Known rows, with every step that occurs:
z, w, r: 3.4 -14.6 -40.7 31.0 4.6 8.5 -39.3 43.6 1.3 -36.1 -32.2 8.1 51.6 -18.3 18.3 -6.6 -5.3 17.9 -31.4 16.7 22.2
z, r: 16.8 -21.9 -27.8 26.0 4.4 12.7 -21.9 50.0 7.7 -19.1 -35.7 16.5 65.9 -0.4 13.8 -4.8 3.9 -2.9 -10.9 12.5 16.2
s, r, w, z: 13.8 -58.3 -2.5 18.0 -4.1 23.0 -23.4 18.1 18.2 -50.2 -35.1 8.7 6.0 -33.3 -39.6 8.2 8.3 -30.9 4.5 20.5 13.9
f, r, w: -33.1 -42.3 -29.7 33.5 -10.3 6.4 -0.5 12.0 -6.3 -25.0 -47.2 20.9 30.9 -16.5 -12.2 3.6 3.8 23.9 -3.2 6.8 -17.4
s, r, f, w, z: 5.3 -46.9 3.4 19.3 -0.8 26.8 -48.4 24.5 14.8 -86.0 -50.7 15.0 -4.0 -37.5 -60.6 16.8 -3.1 -0.8 -19.6 28.8 17.2
f, r: -22.5 -24.2 -28.6 29.1 10.6 6.3 -14.7 25.0 7.6 -25.9 -35.1 19.2 48.7 -12.5 -7.8 6.9 -1.0 22.0 -8.8 -8.8 -0.2
u, r, w, z: 8.7 -53.3 -15.4 16.2 -6.3 22.4 -58.5 -1.1 6.7 -52.7 -35.4 2.5 19.4 -32.0 -9.4 9.8 -1.4 5.4 1.9 14.8 5.4
r, u, z: -5.6 -23.4 -7.8 17.9 5.4 42.9 -6.5 38.4 -15.4 -49.5 -27.3 0.0 34.5 -40.3 -25.8 -11.8 20.8 -20.9 -21.5 16.1 27.5
s, r, z, u: -0.9 -48.0 -27.6 34.3 19.4 34.4 22.9 44.4 7.9 -40.4 -8.7 3.0 -7.6 -17.2 -46.1 17.6 -2.1 -37.8 4.4 8.9 36.9
z, w, r, s: -9.6 -6.2 -26.1 25.8 -6.8 -4.2 -14.7 27.8 -28.3 -40.1 -19.7 -1.2 34.5 -27.2 16.3 -8.7 -4.9 23.2 -16.0 13.3 7.0
w, r, z, u: -4.6 -33.1 -40.5 39.3 16.7 11.0 -0.9 51.0 3.3 -49.5 -22.9 5.3 26.5 -24.6 -30.1 -9.2 -0.8 -9.1 -26.3 16.8 34.7
s, r, w: -2.0 -65.3 -22.1 31.4 -0.2 26.3 18.7 24.6 -0.2 -27.6 -32.3 6.7 11.3 -20.3 -17.4 17.8 8.2 -32.4 -1.9 8.2 -2.6
u, z, r: 13.3 -4.8 -3.2 10.9 12.6 24.5 -40.3 47.6 9.9 -33.0 -28.1 11.5 44.6 -2.5 -11.0 1.4 7.5 1.6 1.0 29.6 37.1
f, w, z: 1.7 -25.5 -11.4 10.8 -9.6 17.5 -46.6 20.1 27.6 -77.6 -38.3 20.0 41.0 -36.9 -35.6 1.0 -0.9 -0.9 -23.4 17.3 35.3
s, r, u, z: 11.2 -45.2 -0.4 11.8 22.7 49.5 3.2 39.8 -9.0 -47.7 -24.9 1.4 -0.7 -36.5 -40.0 10.5 21.1 -33.1 -7.8 18.6 25.8
f, w, z, u, r, s: 6.6 -27.2 -22.7 -1.2 -2.2 16.2 -45.4 -11.8 -13.0 -79.0 -7.3 14.5 3.4 -43.7 -29.9 10.5 -13.0 21.3 4.3 17.8 31.2
f, w, z, u: 6.2 -20.2 -31.0 11.3 -2.2 22.3 -42.1 21.9 21.6 -76.8 -21.7 27.2 42.0 -38.3 -44.9 -11.7 -3.5 -5.7 -19.7 23.7 55.9
w, r: 5.4 -32.4 -35.2 31.6 18.0 4.2 -19.5 43.8 8.7 -37.9 -37.4 7.1 61.8 -23.3 3.1 -4.6 3.8 -5.0 -36.5 2.1 12.3
s, r, f, w, z, u: 9.7 -40.4 -16.2 20.5 6.7 30.3 -45.5 26.1 8.8 -84.1 -33.0 24.4 -2.8 -39.7 -68.7 4.4 -6.2 -6.1 -16.5 37.0 37.8
w, z, u: 10.2 -12.6 -28.8 21.3 10.2 20.4 -43.3 31.8 18.4 -53.9 -9.6 12.9 59.6 -37.5 -28.9 -24.5 0.7 -23.5 -10.5 11.8 52.2
s, r: 7.5 -47.5 -21.3 27.6 20.1 27.9 3.3 38.6 13.6 -29.0 -22.1 5.3 28.6 -16.6 -11.6 23.2 3.5 -33.2 -7.7 -7.0 14.8

Rows:
0.0 -3.5 5.1 25.9 6.3 27.3 -53.5 49.1 -10.6 -44.3 -42.1 5.3 34.4 -7.5 -20.5 -5.6 3.8 15.1 -9.4 38.8 19.9 => u, z, r, f
-17.4 -34.9 -10.4 19.5 -12.3 1.5 -40.8 5.3 11.9 -46.3 -49.7 23.4 27.1 -29.5 -35.4 -7.1 2.9 25.3 4.0 19.0 -1.9 => f, r, w, z
-10.3 -43.2 -48.7 31.9 4.7 37.2 -40.1 11.8 -21.9 -64.6 -30.2 16.6 14.9 -25.4 -14.5 16.2 -15.9 28.8 -27.5 18.1 14.3 => z, u, r, f, w
-26.6 -14.1 -19.0 39.0 -17.0 26.5 -10.2 39.6 -0.6 -43.3 -22.7 -7.1 16.1 -13.6 -7.0 4.7 -8.2 3.8 -9.0 15.2 28.1 => r, z, w
-5.7 -24.8 -21.2 26.4 5.2 -8.8 3.9 27.7 -21.6 -42.5 -24.6 -1.3 44.3 -32.9 0.9 -6.3 5.2 -0.9 -21.8 -0.4 -2.8 => w, r, s
1.8 4.0 10.0 6.2 1.0 12.4 -17.2 31.0 -20.2 -36.8 -15.9 3.6 26.6 -12.9 -12.4 0.8 7.4 6.3 15.7 26.8 23.2 => u, z, r, s
2.9 -23.2 -3.8 15.0 -8.2 24.8 -25.7 33.9 -4.7 -32.2 -39.2 13.9 27.6 -6.6 -16.0 -1.9 11.8 2.8 6.1 43.4 20.3 => u, z, r, w
-8.1 -39.7 -43.1 30.1 5.1 12.2 0.6 42.2 5.7 -71.4 -35.9 20.3 9.2 -26.2 -46.2 3.5 -6.3 8.1 -34.6 29.6 37.9 => f, w, r, z, u
7.2 -35.9 -54.7 26.2 24.4 33.2 -28.1 19.5 -4.9 -29.2 -4.9 7.3 42.0 -18.6 9.7 11.0 -8.9 -2.8 -6.2 -3.9 27.4 => z, u, r
8.7 -27.2 -4.3 10.7 9.6 53.6 -14.2 40.1 -15.4 -44.5 -18.9 2.4 -11.0 -31.0 -26.0 8.2 11.4 -10.7 -2.9 33.6 36.3 => s, r, u, z, w
1.2 -41.2 -9.8 17.0 -4.2 27.0 -85.0 3.8 4.0 -87.7 -49.7 8.9 9.4 -35.9 -28.5 18.6 -12.9 34.9 -24.5 24.0 9.7 => u, r, f, w, z
-7.1 -36.6 -47.0 40.9 16.7 35.4 -41.5 21.0 -23.8 -40.3 -19.4 0.2 32.2 -23.0 0.6 4.0 -11.4 10.2 -18.7 5.6 10.1 => z, u, r, f
20.2 -6.2 6.8 6.5 -9.9 -5.6 -39.4 27.2 -4.0 -45.9 -28.6 9.1 44.2 -22.9 -10.9 -17.2 3.8 2.7 9.1 22.8 16.9 => w, z, r, s
-8.6 -35.7 -12.9 33.3 -0.7 33.1 0.2 42.6 7.6 -40.4 -20.4 -6.3 -19.0 -9.3 -21.4 28.5 -9.4 -9.0 5.0 17.0 26.8 => s, r, z, w
-27.5 -32.7 -23.2 37.7 -14.7 24.1 -18.3 28.4 -11.0 -66.5 -50.3 11.9 35.8 -27.9 -21.9 4.7 -2.9 10.9 -41.4 14.2 2.6 => r, f, w
9.4 -27.9 -26.6 27.0 14.6 29.9 -82.5 14.9 -5.0 -63.9 -21.8 1.5 27.3 -37.3 -21.5 -6.3 -12.3 11.6 -11.6 19.0 25.3 => w, z, u, r, f
-12.2 -46.5 -23.4 28.9 -1.7 7.8 -2.9 40.2 12.1 -73.4 -52.7 11.2 8.8 -22.7 -36.7 16.3 -2.6 13.7 -38.7 22.6 18.8 => f, w, r, z
15.7 -13.6 3.7 -2.4 -20.5 -3.7 -37.3 18.6 -0.7 -69.1 -39.5 23.6 27.0 -24.8 -26.6 -4.3 -0.8 20.8 1.2 35.7 21.4 => f, w, z, r, s
16.9 -52.0 -22.3 19.2 4.5 26.9 -18.6 21.0 12.4 -48.9 -18.6 16.9 6.5 -36.1 -48.8 -5.4 5.9 -35.7 8.8 27.3 33.3 => s, r, w, z, u
-8.3 -33.6 -20.8 20.4 4.9 15.5 -8.8 0.7 -28.7 -35.6 -9.9 -9.9 25.0 -25.0 17.1 22.3 -6.3 7.4 3.5 -14.3 -8.4 => u, r, s
-33.6 -24.3 -34.5 36.0 10.7 12.9 3.4 30.6 1.7 -36.2 -22.4 15.0 12.6 -13.3 -40.6 3.0 -7.5 17.5 1.1 8.0 22.0 => f, r, z, u
11.5 -20.0 -20.4 8.3 9.4 15.7 -45.6 -3.3 -15.7 -56.2 4.9 -1.3 20.2 -41.4 -14.7 -1.2 -9.6 2.9 13.6 5.4 27.3 => w, z, u, r, s
32.0 -14.4 -8.4 12.8 1.6 7.0 -63.9 43.7 26.3 -42.4 -38.8 17.4 61.0 -13.8 -10.2 -14.3 3.8 -2.1 -4.1 24.4 32.5 => w, z, r
